Known rows, with every step that occurs
x > u > p:  .18  .06 -.06 -.01 -.34 -.22 -.08  .14 -.26 -.24 -.26 -.26  .22  .22 -.05 -.13 -.05 -.28  .35 -.01  .12 -.22  .03 -.24 -.18 -.13 -.28  .03  .22
x > u > k:  .01  .15  .05  .25 -.66 -.17  .11  .04  .13 -.09 -.10  .11  .07  .18 -.35 -.32 -.07 -.09  .24 -.10  .05 -.63 -.03 -.25 -.08  .12  .11  .00  .00
s > r:  .12 -.24 -.23 -.06  .00  .06 -.15 -.23 -.18  .08  .12 -.24  .09 -.02 -.08 -.12 -.30  .25 -.02 -.15  .01  .33 -.13  .08 -.21 -.28 -.11 -.25 -.25
x > u > g: -.13 -.15  .03  .29 -.64 -.20 -.02 -.06  .09  .01  .01  .25  .45  .09 -.07 -.04  .02 -.20  .12  .01  .29 -.30 -.15 -.27 -.22 -.14  .13  .03  .05
k > r > s > u:  .07 -.01 -.12  .11 -.05 -.07 -.04  .08 -.16  .25  .40 -.07 -.17  .23 -.21  .06 -.25  .13 -.01  .07  .07 -.17  .25 -.05 -.41 -.14  .02 -.19 -.03
k > r:  .28 -.01  .00  .04  .11  .01 -.24 -.09 -.15  .16  .08  .10  .14 -.11  .18  .00 -.12 -.02 -.12 -.07  .34  .11  .27 -.13 -.34 -.07  .00 -.30 -.07
n > s > u > z:  .09 -.28 -.40  .10 -.28 -.35  .30  .22  .01  .04  .23 -.27  .04  .29 -.38 -.16 -.11  .23  .34  .06  .09 -.29 -.07 -.22 -.39 -.02 -.15 -.11  .18
z > u > k:  .09 -.08 -.03  .25 -.49 -.10  .08  .22  .16 -.02  .10  .14 -.41 -.24 -.02 -.30  .14 -.04 -.09 -.15  .00 -.55 -.01 -.46 -.03  .23 -.04 -.06  .01
k > u:  .13 -.04  .17  .19 -.04 -.09  .05 -.09 -.21  .05  .02  .02 -.21 -.07  .09  .11  .18 -.23 -.01 -.04  .25 -.24  .33 -.06 -.36  .08  .05  .24  .14
x > u:  .11  .21  .25 -.01 -.38 -.20  .09 -.07 -.17 -.14 -.02 -.02  .26  .22 -.30 -.16 -.01 -.17  .19 -.11  .13 -.36  .25 -.07 -.28 -.12  .01 -.03  .08
r > k > u > s:  .09 -.11 -.10  .48 -.04 -.25  .01  .38  .12  .20  .08  .07 -.33  .23  .02  .05  .08 -.01  .06  .22  .02 -.59  .08 -.20 -.21  .17  .10  .47  .24
n > s > r > g:  .25 -.23 -.20  .41 -.23 -.30 -.11  .01  .00  .45  .48 -.02  .27  .10  .11 -.10 -.21  .58 -.17  .19 -.05  .13 -.31  .04 -.13 -.11  .08 -.05 -.13
z > u:  .20 -.08  .15 -.01 -.15 -.11  .04  .17 -.13 -.04  .23  .00 -.33 -.31  .13 -.12  .25 -.12 -.22 -.17  .07 -.25  .28 -.33 -.21  .01 -.18 -.12  .09
k > r > g > u:  .20 -.06  .04  .10  .15 -.36 -.13 -.19 -.09  .40  .42  .18  .01  .00  .36 -.06 -.06 -.19 -.11  .32  .34 -.38  .29 -.09 -.40  .04 -.11  .03 -.21
g > u > k > r > s > n:  .18 -.50 -.15  .06 -.08 -.16  .01  .09 -.08  .35  .36 -.17 -.34  .11 -.07  .23 -.18  .04 -.08  .07  .19 -.44  .21 -.39 -.27 -.11  .12  .09  .11
k > u > f:  .15 -.12 -.04  .29  .03 -.06  .02  .09 -.29 -.22  .28 -.03 -.04 -.12  .09 -.07  .13 -.19  .01 -.06  .26 -.30  .01 -.25 -.24 -.04  .16  .31  .19
z > u > g > r:  .15 -.41  .00  .17 -.04 -.26 -.32 -.02  .01  .25  .28  .34  .10 -.31  .23 -.27 -.24 -.07 -.12  .06  .18 -.08 -.05 -.40 -.23 -.26 -.33 -.20 -.27
g > r > k > u:  .28  .09  .13  .35  .01 -.33 -.12 -.16 -.26  .35  .38  .16 -.42 -.01  .17 -.18 -.17 -.23  .03  .15  .13 -.27  .44 -.03 -.49  .16  .04  .15 -.04
z > u > s > r:  .22 -.48 -.28  .08  .00 -.06 -.16  .23 -.04  .05  .14 -.23 -.06 -.05 -.08 -.15 -.14  .32 -.12 -.15 -.01 -.10 -.15 -.26 -.23 -.33 -.30 -.11 -.11
k > u > z:  .11 -.22 -.25  .06 -.14 -.40  .14 -.05 -.18  .05  .12 -.23  .00  .14  .08 -.10  .01 -.27  .16  .02  .22 -.27  .05 -.23 -.44  .11 -.10  .10  .18
u > x: -.09  .15 -.25  .25  .16  .20 -.07  .13  .19 -.06 -.03 -.06  .08 -.08  .13  .03  .06 -.13 -.19  .12  .01 -.03 -.07 -.40  .25 -.14  .01  .02 -.02
n > s:  .24 -.12  .05  .26 -.04 -.15  .16  .39  .19  .13  .09  .13  .01 -.02 -.20  .01  .12  .49  .07  .13  .05 -.13  .08 -.06  .06  .02 -.02  .15  .23
n > s > r:  .32 -.34 -.19  .14 -.03 -.06 -.03  .08 -.03  .18  .19 -.14  .11 -.03 -.24 -.11 -.20  .64  .04 -.04  .06  .22 -.06  .04 -.16 -.27 -.12 -.14 -.07
n > s > r > k:  .29 -.02 -.24  .37 -.23 -.22  .00  .08 -.01  .38  .52 -.04 -.27  .08 -.11 -.25 -.26  .48  .05  .13 -.11  .07  .04  .08 -.21  .06  .15 -.08 -.05
k > r > s:  .20  .03 -.06  .09  .17 -.20 -.20  .18 -.03  .38  .40  .07  .00  .12  .12  .01 -.23  .16 -.22  .20  .03 -.01  .15 -.06 -.07 -.06  .03 -.06  .03

Rows
-.17 -.03 -.25  .32 -.46 -.08  .13  .20  .21  .13  .20  .02 -.34  .25 -.37 -.15 -.19  .16  .14  .09 -.18 -.54 -.18 -.17 -.01  .14  .12  .02 -.05 -> r > s > u > k
 .03 -.25 -.33 -.22  .09 -.45  .18 -.05 -.03  .04  .18 -.22 -.01  .18  .01 -.24 -.10 -.28  .29  .19  .17 -.39  .04 -.20 -.30  .04 -.35  .06 -.01 -> g > u > z
 .07  .09 -.13  .25  .04  .12 -.05  .26  .08 -.11  .16 -.06 -.18 -.33  .23 -.07  .27 -.23 -.35 -.02  .06 -.23  .14 -.67  .08 -.14 -.13 -.07  .05 -> z > u > x
-.08  .10 -.23  .31  .23 -.09 -.06  .02  .18  .17  .27  .03  .02 -.02  .33 -.01  .08 -.28 -.20  .41  .11 -.39  .01 -.42  .10 -.09 -.09  .21 -.15 -> r > g > u > x
 .11 -.38  .00  .30  .04 -.25 -.31 -.18 -.04  .31  .14  .37  .17 -.16  .21 -.11 -.27 -.15  .01  .15  .30 -.07 -.01 -.22 -.33 -.21 -.19  .03 -.24 -> k > u > g > r
 .22  .04 -.04  .33 -.12 -.25 -.28 -.14 -.09  .43  .39  .17  .29  .04  .45 -.02 -.15  .06 -.30  .16  .17  .03 -.04 -.10 -.28  .05  .18 -.18 -.12 -> k > r > g
 .01 -.07 -.10  .03  .09 -.17 -.06  .06 -.11  .25  .43 -.05 -.18  .27 -.33 -.10 -.44  .17  .09  .18 -.15 -.18  .10  .04 -.25 -.24 -.18 -.11 -.18 -> g > r > s > u
 .21 -.14 -.05  .11 -.06 -.08  .01  .29 -.22 -.30  .44 -.05 -.13 -.31  .11 -.26  .18 -.11 -.14 -.17  .12 -.31 -.03 -.47 -.13 -.09 -.02  .02  .16 -> z > u > f
 .24 -.08 -.08  .14 -.03 -.11 -.15 -.07  .05  .21  .07  .24 -.13 -.13  .09 -.19 -.14 -.14  .04  .04  .41 -.43  .29 -.30 -.34  .10 -.09 -.15 -.19 -> g > u > k > r
 .03 -.43 -.10 -.02 -.09 -.08  .09  .14 -.11  .20  .30 -.32 -.24  .20 -.13  .37 -.09  .15 -.12  .03 -.09 -.12 -.01 -.20 -.03 -.17  .21  .17  .24 -> r > s > n
 .13 -.04 -.03  .00  .36 -.32 -.22  .16  .02  .38  .42  .10 -.02  .18 -.02 -.19 -.46  .21 -.09  .35 -.23 -.02 -.02  .05  .12 -.18 -.22  .04 -.17 -> g > r > s
 .28 -.03 -.07  .49 -.44 -.31 -.23  .00  .01  .42  .45  .26  .03 -.12  .43 -.21 -.06  .03 -.36  .07  .17 -.32 -.05 -.39 -.31  .19  .17 -.23 -.11 -> z > u > k > r > g
 .14 -.70 -.11  .07 -.16 -.04  .09  .39 -.04 -.01  .05 -.31 -.30  .00 -.12  .33  .16  .08 -.12 -.17  .06 -.47  .03 -.60 -.21 -.23 -.02  .16  .32 -> z > u > s > n
 .17 -.23 -.35  .00  .01 -.61  .01 -.13 -.09  .32  .44 -.11  .17  .20  .29 -.26 -.19 -.24  .09  .30  .29 -.37  .01 -.26 -.48  .07 -.23 -.06 -.10 -> k > r > g > u > z
-.12 -.01 -.11  .08 -.12 -.08  .11  .14 -.06  .15  .35 -.13 -.25  .31 -.33  .07 -.17  .14  .06  .12 -.14 -.24  .06  .03 -.18 -.09  .03  .01  .02 -> r > s > u
 .26 -.17 -.14 -.01 -.16 -.14 -.11  .33 -.24 -.16 -.06 -.24 -.26 -.20  .30 -.10  .16 -.23  .03 -.08  .08 -.14  .04 -.45 -.13 -.02 -.44 -.04  .23 -> z > u > p
 .11 -.09 -.39  .32 -.13 -.16 -.13  .10  .05  .30  .34 -.12 -.23  .24 -.05 -.22 -.35  .28  .04  .14 -.20 -.06 -.16  .01 -.17  .01  .10 -.01 -.12 -> u > s > r > k
 .17 -.45 -.18  .14 -.20 -.08 -.04  .13 -.07  .31  .31 -.20 -.22  .12 -.07  .26 -.21  .16 -.15 -.02  .09 -.23  .05 -.39 -.17 -.11  .26  .00  .16 -> u > k > r > s > n
 .18  .02 -.15  .49 -.35 -.25 -.24 -.08  .08  .45  .33  .25  .20  .04  .38 -.14 -.19  .10 -.25  .16  .13 -.19 -.19 -.22 -.20  .18  .25 -.17 -.17 -> u > k > r > g
 .36 -.06 -.02  .49 -.23 -.27  .04 -.02 -.22  .35  .43 -.01 -.43 -.01  .01 -.09 -.02  .15  .03  .05  .17 -.18  .37  .00 -.53  .13  .16  .18  .11 -> n > s > r > k > u
 .07 -.13 -.15  .19  .13 -.29  .00  .05 -.12 -.02  .55  .04  .07  .00  .21 -.20 -.01 -.15  .01  .27  .15 -.46 -.16 -.21 -.11 -.04  .03  .31 -.05 -> r > g > u > f
-.02 -.03 -.34  .28  .23 -.05 -.14 -.09  .08  .22  .34 -.10  .07 -.03  .28 -.07 -.07 -.15 -.21  .34  .12 -.22 -.05 -.37 -.01 -.22 -.14  .09 -.28 -> s > r > g > u > x
 .10 -.68 -.10  .19 -.08 -.03  .09  .23 -.10  .05 -.08 -.30 -.22  .15 -.13  .47  .12  .02  .01 -.08  .18 -.47  .06 -.42 -.30 -.19  .13  .39  .35 -> k > u > s > n
 .11 -.49 -.34 -.02  .25 -.10 -.13  .06  .03  .12  .06 -.21  .00  .14 -.16 -.10 -.26  .24  .12  .08  .08 -.20 -.11 -.07 -.21 -.34 -.36  .09 -.24 -> g > u > s > r
 .22 -.03 -.12  .25 -.19  .00 -.21 -.02  .06  .18  .01  .20  .02 -.11  .10 -.16 -.18  .02 -.06 -.08  .29 -.16  .09 -.28 -.23  .10  .08 -.28 -.12 -> u > k > r
 .10 -.16 -.23  .25 -.21 -.20 -.21 -.24 -.13  .36  .42 -.10  .25  .11  .24 -.11 -.29  .27 -.22  .11 -.08  .21 -.36  .08 -.18 -.12  .10 -.15 -.28 -> s > r > g
 .04 -.06  .02  .16 -.18 -.22  .02  .38  .15 -.11 -.17 -.02  .28  .38 -.35 -.06 -.01  .04  .20  .06  .02 -.61 -.05 -.23 -.09 -.18 -.09  .24  .18 -> x > u > s
-.04 -.38 -.15  .20 -.06 -.13 -.27 -.16  .01  .24  .18  .27  .20 -.02 -.05 -.16 -.44  .00  .12  .13  .17 -.02 -.15 -.18 -.31 -.32 -.23 -.21 -.36 -> s > u > g > r
 .09 -.22  .06  .17 -.18 -.31 -.30 -.17 -.01  .18  .11  .34  .48  .03 -.04 -.30 -.40 -.12  .14  .11  .23 -.15 -.07 -.22 -.27 -.34 -.21 -.14 -.28 -> x > u > g > r
